What can hang from each mark:
X: A C E
A: N X
M: N U
N: M
U: C M
C: U X

Known rows, with every way that one mark hangs from another:
C{U}: 0.021  1.317  1.293  0.014  1.115  -0.950  -0.262  1.365  0.744  0.421  -0.738  0.178  0.282  0.287  -4.086  1.834  0.006  0.757  -0.189  -0.868  -0.357  1.492
A{N{M} X{E}}: -0.440  1.680  -5.226  0.368  1.274  -0.068  -0.073  -2.289  -0.161  -0.213  -3.371  0.009  -0.312  -0.122  3.283  -0.150  -0.604  -0.473  -0.056  0.768  0.413  0.513
N{M{U{C{X{A}}}}}: 0.419  -2.605  1.946  0.244  -2.267  0.835  -0.210  -1.609  -0.025  -1.156  3.064  -0.113  0.510  0.212  7.319  -1.177  1.258  -0.137  -0.416  0.206  0.243  -2.366
U{C M{N}}: -0.223  -4.128  -0.316  -0.501  -0.825  1.480  0.702  0.009  -0.884  1.038  0.842  0.021  0.438  0.264  -5.020  -0.842  1.698  0.044  0.124  -0.596  -0.839  1.830
C{U{M{N}} X}: -0.267  -1.169  0.733  -0.542  1.710  0.290  0.260  1.670  1.493  0.315  -2.408  0.400  -0.136  0.362  -7.267  0.229  2.862  0.161  1.830  -1.049  -0.627  2.052
C{U X{E}}: 0.122  5.147  1.209  -0.146  2.174  -1.856  -0.268  -0.943  1.439  -0.836  -0.327  0.557  0.032  -0.269  -2.674  1.403  0.847  0.512  0.376  0.234  0.611  0.576
U{C{X}}: 0.061  3.455  0.929  0.127  -0.217  -0.070  -0.270  -1.128  0.576  -0.590  3.032  0.385  0.505  0.333  -0.256  0.134  0.528  -0.542  -1.490  1.071  0.711  -0.486
X{A C E}: 0.148  -1.439  -0.915  0.050  -1.375  -0.988  0.087  1.441  -2.374  0.206  1.669  -1.089  0.661  -0.639  -0.525  0.622  -2.950  0.851  0.025  -1.061  0.195  -0.774
A{N{M{U}} X{C}}: 0.101  1.079  -2.015  0.360  0.261  2.079  0.159  2.206  0.605  0.030  -2.315  0.294  -0.204  -0.036  6.160  -0.893  -1.754  -1.656  0.190  0.682  0.235  -1.394
N{M}: -0.198  0.104  -2.455  0.235  0.252  0.592  0.170  0.980  0.082  -0.339  0.115  -0.467  0.911  0.218  2.461  0.309  -0.526  -0.248  0.189  -0.704  0.291  0.025
C{U{M} X{A{N}}}: 0.308  -1.706  0.423  -0.378  0.632  -1.544  -0.104  -0.047  0.377  1.040  -3.054  0.109  -1.247  0.325  -5.007  -0.446  2.013  0.074  -0.661  0.078  -1.229  0.736
C{U{M} X{E}}: 0.441  4.156  1.308  -0.659  3.066  -1.714  0.006  -0.142  1.037  -0.065  -2.331  0.593  -0.092  -0.222  -5.323  0.706  1.846  0.079  0.285  -0.129  -0.178  1.312
M{N}: -0.558  -2.722  -1.705  0.047  -0.485  1.215  0.183  1.562  -0.481  0.493  0.891  -0.267  0.448  0.570  -1.928  0.633  -0.716  0.475  1.530  -1.124  0.251  0.944
M{N U{C{X{A}}}}: -0.127  -5.700  2.849  0.016  -2.829  1.450  -0.171  -1.056  -0.453  -0.289  4.083  -0.070  -0.012  0.431  3.117  -0.920  0.879  0.546  0.869  0.132  0.223  -1.743
X{C E}: 0.030  3.147  -0.627  -0.214  0.369  -0.411  0.160  1.962  -0.986  -0.103  1.507  -0.575  0.615  -0.553  -1.178  0.709  -2.811  -0.040  0.124  -0.358  0.727  -0.149
N{M{U{C}}}: 0.249  -0.567  2.207  0.250  -1.109  1.848  0.008  -0.927  0.413  -0.511  2.762  0.185  0.701  -0.006  5.894  -0.701  0.643  -0.416  -0.591  0.276  -0.090  -1.043
C{U X{A E}}: 0.070  0.341  0.927  -0.104  0.539  -2.435  -0.304  -1.293  -0.107  -0.487  -0.084  -0.129  0.014  -0.224  -2.096  1.320  0.202  1.423  0.260  -0.650  0.315  0.035
U{C}: 0.029  1.499  1.010  0.151  -0.772  -0.085  -0.076  -0.783  -0.396  0.286  2.881  -0.087  0.779  0.280  -1.305  0.407  -0.128  0.059  -1.726  0.175  0.047  0.568
M{N U{C}}: -0.114  -3.749  2.692  -0.041  -1.688  2.109  -0.034  -0.312  -0.102  0.256  3.980  0.380  0.119  0.318  1.583  -0.409  0.163  0.152  0.886  -0.214  -0.014  -0.119

Rows:
-0.422  0.993  -3.832  0.435  0.348  1.074  0.344  1.732  0.070  -0.013  -3.215  -0.174  -0.018  -0.012  2.390  -0.334  -1.450  -1.272  -0.245  0.403  0.233  0.085 | A{N{M} X{C}}
0.616  2.971  3.326  -0.044  -0.302  0.989  -0.414  -0.791  1.291  -0.615  3.717  0.710  0.117  0.452  3.595  -0.401  0.176  -0.827  -0.842  1.242  0.674  -2.215 | M{U{C{X}}}
0.031  0.698  -1.440  -0.076  -0.540  -1.579  -0.385  -1.192  -1.132  -0.595  1.306  -0.526  0.290  0.042  0.810  0.490  -1.087  0.735  0.189  -0.128  0.795  -1.722 | C{X{A E}}
0.235  2.968  2.025  0.068  0.005  0.915  -0.025  -3.014  0.839  -2.052  3.070  0.583  0.226  -0.440  7.086  -1.227  1.229  -0.601  0.494  1.309  1.014  -1.897 | N{M{U{C{X{E}}}}}
0.155  -3.846  -0.959  0.554  -2.020  0.794  -0.037  -0.236  -0.715  0.420  0.573  -0.570  -0.916  0.365  6.790  -1.367  -0.840  0.012  0.501  -0.328  -0.488  -1.686 | X{A{N{M{U}}}}
-0.023  0.732  0.257  0.078  -1.870  -1.793  -0.492  -4.395  -1.097  -0.300  2.880  -0.059  -1.260  -0.177  0.622  -1.528  0.586  0.395  -1.461  1.614  0.353  -1.129 | U{C{X{A{N} E}}}
0.326  2.191  2.142  0.181  -0.440  1.615  -0.169  -1.175  1.574  -1.447  3.134  0.588  0.550  0.201  6.755  -1.077  1.502  -1.013  -0.366  0.891  0.633  -1.945 | N{M{U{C{X}}}}
-0.394  -2.158  -0.260  0.404  -0.369  -1.252  -0.219  -1.111  0.969  -0.619  -1.509  -0.166  -1.119  0.192  0.742  -0.542  1.817  0.418  0.317  -0.082  -0.360  0.436 | C{U X{A{N{M}}}}
-0.375  1.469  -1.414  0.399  1.322  0.252  0.162  1.556  1.256  -0.065  -4.782  0.272  -0.238  -0.249  -0.448  0.463  0.121  -0.636  -0.228  0.090  -0.299  1.596 | A{N{M} X{C{U}}}
-0.323  -3.253  1.444  -0.493  0.551  0.581  0.963  4.245  0.274  0.945  -1.935  -0.086  0.061  -0.172  -8.158  0.554  1.056  0.370  1.804  -1.848  -1.149  2.882 | X{C{U{M{N}}}}
-0.240  -4.071  0.422  -0.405  1.193  0.470  0.535  2.068  0.499  1.276  -2.529  0.027  0.101  0.231  -7.581  0.984  2.084  0.768  1.567  -1.638  -1.126  3.051 | C{U{M{N}}}
0.076  0.358  -0.676  0.396  -0.705  1.919  -0.233  -2.284  0.694  -0.021  -1.115  0.657  -0.277  0.204  6.468  -1.009  0.519  -1.168  -1.073  1.591  -0.100  -0.932 | A{N{M{U{C}}} X}
0.412  0.892  1.887  -0.523  1.530  -0.290  0.771  4.191  0.228  1.067  -2.109  0.034  0.527  -0.291  -7.187  0.915  -0.179  -0.058  -0.293  -1.264  -1.063  2.101 | X{C{U{M}}}
0.008  2.569  1.863  -0.349  1.189  -1.455  -0.010  1.696  0.149  -0.045  -0.162  0.021  0.154  -0.865  -4.015  1.502  -1.091  0.774  0.380  -0.739  0.093  1.337 | X{C{U} E}
-0.327  -3.458  -3.364  0.375  -1.500  -0.936  -0.073  -2.324  -1.668  -0.122  0.096  -1.017  -0.845  -0.328  3.427  -1.262  -0.802  0.714  0.219  -0.170  -0.029  -0.165 | X{A{N{M}} E}
0.014  3.878  -0.319  -0.193  2.288  -0.967  -0.162  1.538  0.257  0.193  -3.455  0.311  0.897  -0.682  -3.329  2.255  -1.515  0.386  -0.043  -0.305  0.214  1.237 | A{X{C{U} E}}
-0.064  3.159  -4.048  0.205  1.376  -0.759  -0.348  -1.875  -0.434  0.618  -2.806  0.148  -0.414  0.117  0.449  0.465  -1.689  -0.235  -0.573  1.177  0.447  0.103 | A{N X{E}}
0.373  -0.847  0.200  -0.583  -0.572  -1.210  0.087  -2.715  -1.632  0.084  1.254  -0.254  0.497  -0.289  -2.122  -0.676  1.391  0.438  -1.310  0.575  -0.326  -0.634 | U{C{X{A E}} M}
0.048  1.352  -2.828  0.304  1.304  1.065  -0.259  -1.987  0.209  -0.214  -2.828  0.343  -0.496  -0.081  7.131  -0.496  -0.915  -0.834  0.600  0.995  0.488  -1.123 | A{N{M{U}} X{E}}
0.212  -3.486  1.075  -0.270  -0.395  -1.232  0.432  2.541  -0.865  1.681  -2.328  -0.478  -0.997  -0.326  -6.348  -0.334  0.135  0.337  -0.854  -1.029  -1.818  1.544 | X{A{N} C{U{M}}}
0.053  -2.288  -1.243  0.164  -2.184  -0.582  0.104  2.291  -1.603  0.825  1.001  -0.897  -0.897  0.008  -0.887  -0.770  -2.781  -0.041  -0.777  -0.431  -0.329  -0.449 | X{A{N} C}
-0.034  -0.582  0.760  0.178  -0.426  -1.696  -0.569  -0.646  0.607  0.154  -0.784  0.051  -1.424  0.390  -2.154  -0.062  0.635  0.624  -0.325  0.181  -0.367  0.095 | C{U X{A{N}}}
0.088  3.806  -2.636  -0.032  1.327  -0.213  0.018  1.605  -0.937  0.133  -1.770  -0.144  1.372  -0.407  -0.353  1.612  -2.863  -0.343  -0.141  0.121  0.857  -0.501 | A{X{C E}}
-0.096  -1.363  2.896  -0.120  -1.115  2.106  -0.011  -0.687  0.997  -0.830  3.638  0.750  -0.231  0.397  2.422  -1.001  1.408  -0.382  1.252  0.729  0.594  -1.171 | M{N U{C{X}}}
